Known rows, with every way that one mark hangs from another:
z662[z927 z984]: [-0.78  0.03  3.07  5.01  0.49 -4.73 -0.24 -0.61  1.81  1.99 -1.97  1.22
 -1.20 -0.71 -3.64 -1.23  0.71  0.40 -0.39]
z984[z243]: [-1.87  0.62  0.69  0.59  0.64 -2.15 -1.69 -0.55  2.73  1.42 -2.43 -1.56
 -4.59  2.98 -1.57 -3.58 -0.09  0.10 -0.64]
z550[z927[z662]]: [-2.63  0.30  1.80  3.86  0.23 -5.64 -2.22  0.23  2.39  4.05 -3.09 -1.24
 -1.86 -2.44 -3.38 -1.75 -0.26  0.95 -0.46]
z243[z927 z984[z881]]: [-1.06 -3.10  0.89  2.43  1.43 -2.95  0.82 -0.91  0.76  1.43 -1.00 -1.22
 -3.44 -1.93 -2.92 -1.85 -2.09  1.26 -0.56]
z927[z662[z984[z243 z881[z264]]]]: [-3.21  1.12  1.94  1.78  0.29 -1.54 -0.23  0.30  1.28  1.44 -1.71 -0.84
 -0.13 -0.64 -1.40 -1.14 -1.23  0.80 -0.17]
z243[z984[z662[z927]]]: [-1.52 -1.05  1.46  1.21  1.52 -3.43 -0.12 -1.21  1.05  0.76 -1.36 -1.34
 -1.75 -1.16 -4.38 -1.26 -0.55  0.49 -0.54]
z243[z927[z662] z984]: [-1.95 -1.14  0.61  4.54  0.49 -3.94 -1.53 -1.11  0.14  2.55 -1.46 -1.06
 -2.06 -0.86 -3.84 -2.22 -1.35  1.18  0.51]
z881[z264]: [-1.55 -1.12  2.77  2.80  0.25 -3.17  2.60 -0.45  1.22  1.88 -1.24 -1.97
 -2.92 -0.99 -1.24 -0.99 -0.79 -0.38  0.61]
z984[z881]: [-1.84 -0.21  3.04  0.89  0.45 -2.80  1.13  0.13  3.14  1.34 -1.78 -1.34
 -4.17 -1.61 -0.90 -1.64 -0.96  0.20 -1.30]
z662[z927 z984[z243 z881[z264]]]: [-1.62 -0.70  1.54  2.90  1.50 -2.08  2.29  0.06  1.51  1.11 -1.44  0.66
 -0.38 -1.19 -2.49 -0.46 -1.00  0.89 -0.64]
z881[z264[z662]]: [-0.99 -0.58  0.52  2.28 -0.47 -2.55  2.04 -0.76  1.36  2.36 -2.18 -2.45
 -2.12 -0.50 -1.47 -1.17 -0.69 -0.35  1.54]
z984[z243[z927]]: [-1.40 -0.65 -0.68  2.05  1.17 -2.72 -1.02 -0.83  2.49  2.43 -2.71 -1.23
 -4.83  2.30 -2.16 -2.89 -1.32  0.15 -0.42]
z927[z243 z662]: [-3.81  2.83  2.79  3.51 -0.76 -4.56 -2.90  1.72  2.78  0.74 -2.38 -1.27
 -2.94 -0.60 -1.96 -1.98  0.55 -0.19  0.72]
z662[z927 z984[z881[z264]]]: [-1.28 -1.32  3.42  4.31  1.02 -3.49  3.41 -0.03  1.30  1.48 -1.12  0.83
 -0.14 -3.57 -2.50  0.59 -0.91  0.70 -0.41]
z662[z927[z243] z984[z881[z264]]]: [-2.29 -0.59  3.53  4.72  0.72 -4.12  2.01  1.37  1.57 -0.17 -1.04  0.67
 -0.44 -3.56 -2.70  0.47 -0.37  0.34  0.29]
z243[z927[z662[z984]]]: [-1.83  0.15  1.58  5.16  0.18 -4.46 -1.68 -0.82  1.48  3.48 -2.50  0.00
 -1.58 -0.94 -2.98 -1.11 -1.10  0.39  0.09]
z662[z927]: [-1.16  0.18  2.47  4.48  0.62 -4.80  0.75 -0.23  2.77  2.46 -2.39  0.24
 -3.14 -0.94 -2.99 -1.26  0.28  0.18 -0.57]
z927[z662[z984]]: [-2.43  1.84  3.22  3.57 -0.50 -3.94 -2.48 -0.27  1.58  2.25 -2.04 -0.20
 -0.88 -0.21 -2.40 -1.76  0.31  0.31 -0.02]
z984[z662[z927[z243]] z881[z264]]: [-3.30 -0.45  2.41  0.93  1.68 -3.12  3.76  1.25  2.97 -0.03 -1.74 -1.44
 -1.54 -4.85 -2.09  1.65 -1.90 -0.57 -0.31]
z984[z662[z927]]: [-1.79  0.42  1.94  1.32  1.39 -4.07  1.02 -0.83  3.34  2.05 -2.78 -0.98
 -2.48 -1.66 -3.14 -0.31 -0.57 -0.56 -1.11]
z984[z243 z662 z881]: [-2.79  0.55  0.47 -3.66  1.82 -0.66  0.12 -0.33  3.93  0.63 -2.56 -2.58
 -3.76  0.26 -1.15 -1.65 -2.04 -0.10 -1.97]

Rows:
[-2.02 -2.10 -0.34  1.39  1.69 -1.28  3.10 -0.22  1.96  2.03 -1.83 -1.51
 -3.65 -0.92 -0.98 -0.92 -3.04  0.43 -0.46] -> z984[z243[z927] z881[z264]]
[-0.80 -0.09 -1.75  0.93  0.59 -1.58 -1.04 -1.01  2.18  2.13 -2.91 -0.96
 -1.93  1.29 -2.38 -2.43 -1.44  0.69 -0.10] -> z264[z662[z984[z243[z927] z881]]]
[-1.82 -3.94  0.55  0.32  2.27 -1.84  3.45 -1.42  0.15  1.16 -0.65 -2.47
 -1.85 -3.46 -2.94  0.20 -3.65  0.53 -0.19] -> z243[z927 z984[z662 z881[z264]]]
[-1.53 -1.43  3.67  2.06  0.55 -2.45  2.14 -0.29  1.03  0.91 -0.69 -0.74
 -1.21 -2.22 -1.26 -0.46 -1.04  0.27 -0.27] -> z662[z984[z881[z264]]]
[-2.57 -1.53  1.18  0.99  1.63 -4.98 -2.72  0.32  1.34  0.39 -1.67 -2.45
 -2.45 -2.07 -4.68 -2.16 -0.32  0.61  0.11] -> z550[z927[z243[z984[z662]]]]
[-3.04  2.02  1.81  1.37  0.19 -2.05 -2.36  0.22  2.22  1.55 -2.13 -0.40
 -1.05  0.31 -1.71 -2.10 -0.65  0.82 -0.92] -> z927[z662[z984[z243 z881]]]
[-1.04 -2.02  0.61  2.65  0.57 -2.21  3.02 -0.49  0.16  0.99 -0.90 -1.29
 -0.50 -2.73 -3.21 -0.87 -1.14  1.24  0.72] -> z243[z984[z881[z264[z662[z927]]]]]
[-2.76 -1.54  2.68  1.80  0.53 -2.77  0.87  1.17  0.41 -1.61  0.01 -2.02
 -2.64 -2.00 -2.02 -1.67 -0.71  0.55  0.81] -> z927[z243[z984[z881[z264]]]]
[-1.87 -0.10 -0.89 -0.65  0.45 -0.28  2.06  0.05  2.23  1.40 -2.24 -2.59
 -2.47  0.32 -0.69 -1.86 -1.72  0.33  0.26] -> z984[z243 z881[z264[z662]]]
[-2.36 -0.92  0.94  1.41 -0.03 -2.24  0.46  0.92  0.46 -1.20 -0.70 -2.51
 -1.98 -1.53 -2.30 -1.95 -0.69  0.58  1.55] -> z927[z243[z984[z881[z264[z662]]]]]
[-0.80 -3.55 -0.76  2.57  1.02 -2.02  2.88 -1.17 -0.26  1.83 -1.04 -2.09
 -1.67 -2.48 -2.86 -1.04 -2.74  1.12  1.02] -> z243[z927 z984[z881[z264[z662]]]]
[-3.86  1.11  2.60  2.35 -0.18 -3.43 -2.56  1.76  1.21 -0.81 -0.92 -1.43
 -1.97 -1.71 -2.45 -2.18 -0.26  1.02  0.41] -> z927[z243[z984[z881]] z662]
[-3.23 -1.38  2.25 -0.55  1.27 -2.22  1.13  0.80  0.90 -1.80 -0.22 -2.84
 -2.13 -2.62 -2.28 -0.74 -1.40  0.07  0.50] -> z927[z243[z984[z662 z881[z264]]]]
[-2.34 -1.50  0.94  3.33  0.79 -3.13 -0.26 -0.39  0.76  2.23 -1.35 -0.99
 -2.03 -2.58 -3.11 -1.51 -2.28  1.53 -0.30] -> z243[z927[z662] z984[z881]]
[-2.49 -0.68 -0.86 -2.05  2.42 -1.18  0.66 -0.80  3.75  1.71 -2.86 -2.14
 -4.05 -0.35 -1.79 -1.03 -3.21 -0.05 -1.77] -> z984[z243[z927] z662 z881]
[-3.33 -0.12  1.57  4.03  0.42 -5.77 -4.10  1.16  0.85  1.33 -1.92 -1.57
 -1.32 -2.22 -4.62 -2.47  0.17  1.37  0.77] -> z550[z927[z243[z984] z662]]
[-2.64  1.52  3.42  2.62 -0.24 -3.25 -1.37  0.29  2.13  1.77 -1.87 -0.34
 -0.76 -1.77 -1.70 -1.14 -0.51  0.65 -0.65] -> z927[z662[z984[z881]]]
[-1.82 -1.41  1.85 -0.03  1.90 -2.55  1.31 -0.59  1.58  0.35 -1.25 -1.40
 -1.64 -2.89 -3.61 -0.70 -1.45  0.89 -1.25] -> z243[z984[z662[z927] z881]]
[-3.61  0.72  2.69  3.81  0.44 -5.50 -3.14  1.79  2.31  1.64 -2.38 -0.42
 -0.70 -3.55 -3.48 -1.16 -0.15  1.23 -0.20] -> z550[z927[z243 z662[z984[z881]]]]
[-1.45 -0.90  0.08  4.30 -0.01 -3.52  1.41  0.22  0.17  0.59 -1.34 -1.43
 -0.71 -1.49 -3.65 -1.16  0.02  0.36  2.41] -> z881[z264[z662[z927[z243[z984]]]]]
[-1.32  0.07  0.97  4.86 -0.08 -3.86  1.14  0.30  0.96  1.17 -1.97 -0.46
  0.08 -1.33 -3.16 -0.31  0.26 -0.13  2.13] -> z881[z264[z662[z927[z243] z984]]]
[-0.21  0.80  0.50  4.15 -0.25 -3.99 -0.70 -0.94  1.97  2.65 -2.94  0.19
 -0.61  0.01 -3.68 -1.51  0.73  0.34  0.61] -> z264[z662[z927 z984]]
[-1.12 -0.58  0.25  2.65  1.14 -2.72 -1.91 -1.28  1.48  1.98 -2.12 -0.14
 -2.98  2.38 -2.74 -2.71 -0.77  0.33 -0.32] -> z662[z984[z243[z927]]]
[-1.56 -2.01  0.61  1.95  1.59 -1.46  1.60 -0.71  1.08  1.56 -1.39 -0.47
 -1.71 -0.48 -1.82 -0.94 -2.24  0.69 -0.30] -> z662[z984[z243[z927] z881[z264]]]
[-1.49  1.19  0.86  3.48 -0.07 -3.81 -0.75  0.74  2.60  0.62 -2.74  0.25
 -0.73 -1.73 -3.19 -1.07  0.35  0.48  0.60] -> z264[z662[z927[z243] z984[z881]]]
[-0.85 -0.47  0.27  4.18 -0.19 -3.45  2.98 -0.58  1.60  2.93 -2.40 -1.27
 -1.18 -1.57 -2.58 -0.43 -0.52 -0.09  1.44] -> z881[z264[z662[z927]]]
[-1.22 -2.52  0.13  1.02  1.85 -3.02 -0.18 -2.08  0.59  1.62 -1.43 -2.12
 -3.00 -0.75 -3.93 -1.54 -2.06  0.22 -0.26] -> z243[z927 z984[z662]]
[-0.74 -1.16 -1.55  2.78  0.39 -1.77  0.84 -1.40  0.56  2.63 -2.26 -1.52
 -1.01  1.04 -2.54 -1.58 -1.37  0.12  1.63] -> z881[z264[z662[z984[z243[z927]]]]]
